Each row was made from one small tree. Brackets hold a mark, then the marks that hang from it, in alphabetical order. Every link used is in the known rows. Write each row's tree.
Known rows:
(lamokam (zevak rofas (zototan vadave))): [-0.21  0.24 -1.57  0.00  0.34 -1.62 -1.29  0.23  0.18 -0.05  0.74  0.97
  0.21  0.47 -0.93 -0.06 -1.16  2.08  0.16  1.78]
(lamokam (zevak zototan)): [ 0.03 -0.46 -0.92  0.32  0.65 -1.23 -1.46  0.15  0.25 -0.90 -0.03  0.09
  0.17  0.16 -0.64  0.02 -0.19  1.12  0.16  3.25]
(piba (zevak gosel rofas ruzaf zototan)): [-0.12  0.00 -0.03  0.13  0.16 -0.33 -1.35  0.04  1.32  0.30 -0.26  0.01
  0.34  1.01 -0.77 -0.81 -0.41  1.69  0.05 -4.77]
(piba (zevak lamokam ruzaf)): [-0.45  0.04  0.71 -0.23 -0.05 -0.24 -1.64 -0.44  1.13  0.03  0.05  0.35
  0.10  0.56 -0.45 -0.41 -0.78  1.06  0.01 -3.28]
(lamokam (zevak gosel rofas (zototan vadave))): [ 0.57  0.24 -1.08  0.11  0.14 -1.38 -0.32  0.21 -0.36 -0.12  0.85  0.90
  0.01  0.83 -0.73 -0.34 -0.92  1.40 -0.06  0.13]
(zevak gosel lamokam ruzaf): [ 1.30 -0.04  1.24 -0.22 -0.13 -0.29 -0.46 -0.16  1.45 -0.76  0.12  0.20
 -0.33  0.98 -0.05 -0.15 -0.61  0.46 -0.38 -3.68]
(zototan vadave (zevak gosel)): [ 1.10  1.00  0.62 -0.58 -0.78 -0.19  2.59  0.25  0.29  0.14  1.19 -0.11
 -0.91  0.67  0.36 -0.51  0.16 -0.60 -0.17 -2.46]
(rofas zevak): [ 0.87 -0.28  0.08 -0.08  0.13 -0.78 -0.36 -0.26 -1.19  0.28  0.13 -0.07
 -0.15  0.05 -0.01 -0.12  0.55  0.72  0.14  2.73]
(nagu piba): [ 0.52  0.20  0.15 -0.03 -0.19 -0.21  0.10 -0.29  0.06  0.18  0.14 -0.10
 -0.37  0.63 -0.09  0.20 -0.14  0.29  0.29 -2.21]
(nagu (piba (zevak gosel))): [ 0.47  0.31  0.68  0.06 -0.33  0.21  0.86 -0.54 -1.13  0.56  0.15 -0.14
 -0.37  0.98 -0.13 -0.45  0.07 -0.17  0.27 -5.67]
(nagu (piba (zevak gosel ruzaf))): [ 0.82  0.62  1.16 -0.16 -0.35 -0.19  0.15 -0.63  0.18  0.26 -0.28 -0.34
 -0.42  1.14 -0.11 -0.64  0.47  0.47  0.42 -6.82]
(zototan vadave (zevak gosel lamokam ruzaf)): [ 1.53  0.97  1.33 -0.87 -0.75 -0.73  1.20  0.11  2.02 -0.28  1.25  0.20
 -1.05  1.17  0.21 -0.40 -0.57  0.40 -0.31 -3.91]
(tute gosel): [-0.96  0.03  0.29 -0.21 -0.53  0.23  0.25  0.01  0.43  0.52 -0.28  0.42
  0.13 -0.03  0.48 -0.12 -0.59 -0.01  0.46 -0.04]
(piba zevak): [-1.00  0.12  0.08  0.05 -0.07  0.25 -0.16 -0.29 -0.72  0.48 -0.05  0.08
  0.20  0.08 -0.36 -0.48  0.03  0.07  0.19 -1.81]
(nagu (piba (zevak ruzaf zototan))): [ 0.12  0.38 -0.03  0.02  0.30 -0.61 -1.02 -0.37  1.57  0.30 -0.38 -0.43
  0.02  0.99 -0.57 -0.56  0.14  1.36  0.61 -4.06]
(lamokam (zevak rofas)): [-0.27 -0.45 -0.50  0.05  0.12 -1.08 -1.93  0.03 -0.78 -0.60  0.24  0.71
 -0.14  0.19 -0.57  0.40 -0.90  1.83  0.07  1.83]
(lamokam (zevak gosel rofas ruzaf)): [ 0.69 -0.15  0.46 -0.14 -0.05 -1.30 -1.76 -0.12  0.12 -0.92 -0.12  0.29
 -0.35  0.63 -0.37  0.01 -0.34  2.04 -0.01 -1.21]
(zototan vadave): [ 0.19  1.07 -0.37 -0.33 -0.41 -0.39  1.37 -0.06 -0.14  0.74  0.62  0.51
 -0.05  0.20  0.04 -0.39 -0.04 -0.13  0.06 -0.92]
(zototan vadave (zevak gosel ruzaf)): [ 1.50  1.22  1.18 -0.85 -0.84 -0.69  1.86  0.10  1.58 -0.06  0.73 -0.35
 -1.05  0.98  0.38 -0.63  0.55  0.20 -0.05 -3.96]
(zevak rofas zototan): [-0.27 -0.46 -1.20  0.36  0.53 -0.36 -1.54  0.47  1.25  0.16  0.12  0.40
  0.45  0.38 -0.82  0.11 -1.20  1.64 -0.06  0.24]
(piba (zevak zototan)): [-0.92 -0.08 -0.62  0.36  0.45  0.04 -0.57  0.03  0.34  0.49 -0.05 -0.04
  0.56  0.25 -0.73 -0.60 -0.23  0.34  0.17 -0.98]

Which tree is each row?
[ 0.03 -0.21  0.06 -0.25  0.05 -1.54 -2.67 -0.10  0.45 -0.86 -0.21  0.38
 -0.21  0.43 -0.54  0.26 -0.50  2.65  0.20  0.56]
(lamokam (zevak rofas ruzaf))
[ 1.91 -0.03 -0.27  0.05  0.19 -1.07  0.62 -0.06 -0.36  0.38  1.28  0.68
  0.01  0.95 -0.38 -0.56 -0.69  0.58 -0.34  0.61]
(rofas (zevak gosel lamokam (zototan vadave)))
[ 0.27 -0.57 -0.45  0.00  0.60 -0.88 -2.98  0.34  3.36 -0.33  0.22  0.63
  0.31  0.89 -1.03  0.20 -2.05  2.78 -0.21 -1.47]
(zevak lamokam rofas ruzaf zototan)
[-0.56 -0.48  0.48  0.15 -0.25  0.32 -0.84 -0.15 -0.85  0.43  0.83  1.09
  0.08  0.80 -0.63 -0.31 -1.83  0.71 -0.44 -4.43]
(piba (zevak gosel lamokam rofas))
[ 0.47  0.47  0.88 -0.15 -0.42 -0.27 -0.65 -0.46  0.27  0.54 -0.10  0.08
 -0.34  1.32 -0.39 -0.39 -0.42  1.40  0.30 -7.30]
(nagu (piba (zevak gosel rofas ruzaf)))
[ 0.08 -0.19 -0.68  0.01  0.49 -0.88 -2.27  0.36  2.84 -0.16 -0.35 -0.01
  0.35  0.63 -0.71 -0.09 -0.75  2.60  0.07 -1.17]
(zevak rofas ruzaf zototan)
[-0.14 -0.81 -1.05  0.31  0.58 -0.38 -2.13  0.46  1.86 -0.03  0.82  0.97
  0.44  0.66 -1.02  0.32 -2.54  1.85 -0.44 -0.07]
(zevak lamokam rofas zototan)
[ 1.70 -0.50 -0.21  0.36  0.44 -0.77  0.26  0.02 -0.66  0.10  0.16 -0.25
  0.05  0.50 -0.26 -0.50  0.55  0.60 -0.05  1.54]
(rofas (zevak gosel zototan))
[ 1.48  0.61  0.07 -0.22  0.14 -0.83  0.21  0.06  2.50 -0.22  0.68  0.49
  0.01  1.36 -0.37 -0.61 -0.85  0.76 -0.32 -3.77]
(zevak gosel lamokam ruzaf (zototan vadave))
[ 0.93  0.39  0.52 -0.57 -0.73 -0.37  0.95  0.38  0.82  0.35  2.07  0.96
 -0.87  1.15 -0.22 -0.07 -2.00  0.62 -0.59 -3.17]
(zototan vadave (zevak gosel lamokam rofas))
[-0.19  0.17 -0.43  0.24  0.29 -0.15 -0.37 -0.25  0.39  0.58  0.07 -0.14
  0.13  0.81 -0.67 -0.40 -0.21  0.63  0.46 -2.94]
(nagu (piba (zevak zototan)))
[ 0.80 -0.45 -0.32  0.14  0.45 -1.49 -2.16  0.17  1.15 -1.01 -0.17  0.17
 -0.02  0.92 -0.78 -0.10 -0.54  2.40  0.03 -0.71]
(lamokam (zevak gosel rofas ruzaf zototan))
[ 0.54  0.13  0.83  0.12 -0.33  0.19  0.18 -0.54 -0.49  0.40  0.66  0.47
 -0.34  1.18 -0.40 -0.27 -1.02 -0.11 -0.06 -5.80]
(nagu (piba (zevak gosel lamokam)))
[ 0.13  0.38  1.09 -0.08 -0.27 -0.02  0.17 -0.39  0.08  0.08 -0.45 -0.37
 -0.04  0.65  0.05 -0.88  0.76  0.20  0.08 -5.13]
(piba (zevak gosel ruzaf))
[ 0.65 -0.86 -0.47  0.44  0.49 -0.16 -1.19  0.48  1.31 -0.07  0.84  0.92
  0.28  0.96 -0.83  0.10 -2.24  1.09 -0.64 -2.09]
(zevak gosel lamokam rofas zototan)
[ 0.64  0.61  0.49 -0.96 -0.63 -1.09 -0.60  0.25  2.53  0.02  1.41  0.73
 -0.83  1.07 -0.22  0.03 -1.87  2.30 -0.21 -2.51]
(zototan vadave (zevak lamokam rofas ruzaf))
[-1.18 -0.37 -1.03  0.38  0.36 -0.13 -1.44  0.14  0.37  0.74  0.12  0.42
  0.62  0.43 -0.95 -0.42 -1.12  1.45  0.09 -1.73]
(piba (zevak rofas zototan))
[ 0.28 -0.42 -0.02  0.13 -0.06 -0.87 -1.04  0.01 -1.27 -0.63  0.31  0.61
 -0.28  0.49 -0.34  0.20 -0.68  1.09 -0.18 -0.07]
(lamokam (zevak gosel rofas))
[ 0.69 -0.62  0.40  0.10 -0.11  0.10 -0.71  0.17 -0.06 -0.13  0.92  1.08
 -0.16  0.84 -0.44  0.28 -2.10  0.71 -0.73 -2.87]
(zevak gosel lamokam rofas)
[-0.83  0.86 -0.86 -0.19  0.08 -0.84 -1.11 -0.01  1.72  0.89  0.20  0.50
  0.47  0.77 -0.92 -0.89 -0.68  2.24  0.30 -3.69]
(piba (zevak rofas ruzaf (zototan vadave)))
[ 0.47 -0.41  0.93 -0.65 -0.22 -0.66 -1.96  0.32  2.89 -0.51  0.79  0.21
 -0.74  0.87 -0.29  0.36 -1.79  2.41 -0.28 -1.61]
(zototan (zevak lamokam rofas ruzaf))
[-0.11  0.12 -1.35 -0.01  0.25 -0.77 -0.84  0.36  1.65  0.49  1.37  1.46
  0.41  0.86 -1.01  0.04 -2.62  1.81 -0.30 -0.73]
(zevak lamokam rofas (zototan vadave))
[ 2.16 -0.31  1.24 -0.28  0.02 -0.97 -0.78 -0.33  0.07 -0.49  0.27  0.16
 -0.42  0.83 -0.02 -0.30 -0.09  1.29 -0.20 -0.92]
(rofas (zevak gosel lamokam ruzaf))
[-1.01  0.10 -1.13  0.03  0.17 -0.45 -1.06  0.03  0.77  1.08  1.19  1.43
  0.56  0.85 -1.27 -0.56 -2.34  1.67 -0.17 -2.54]
(piba (zevak lamokam rofas (zototan vadave)))
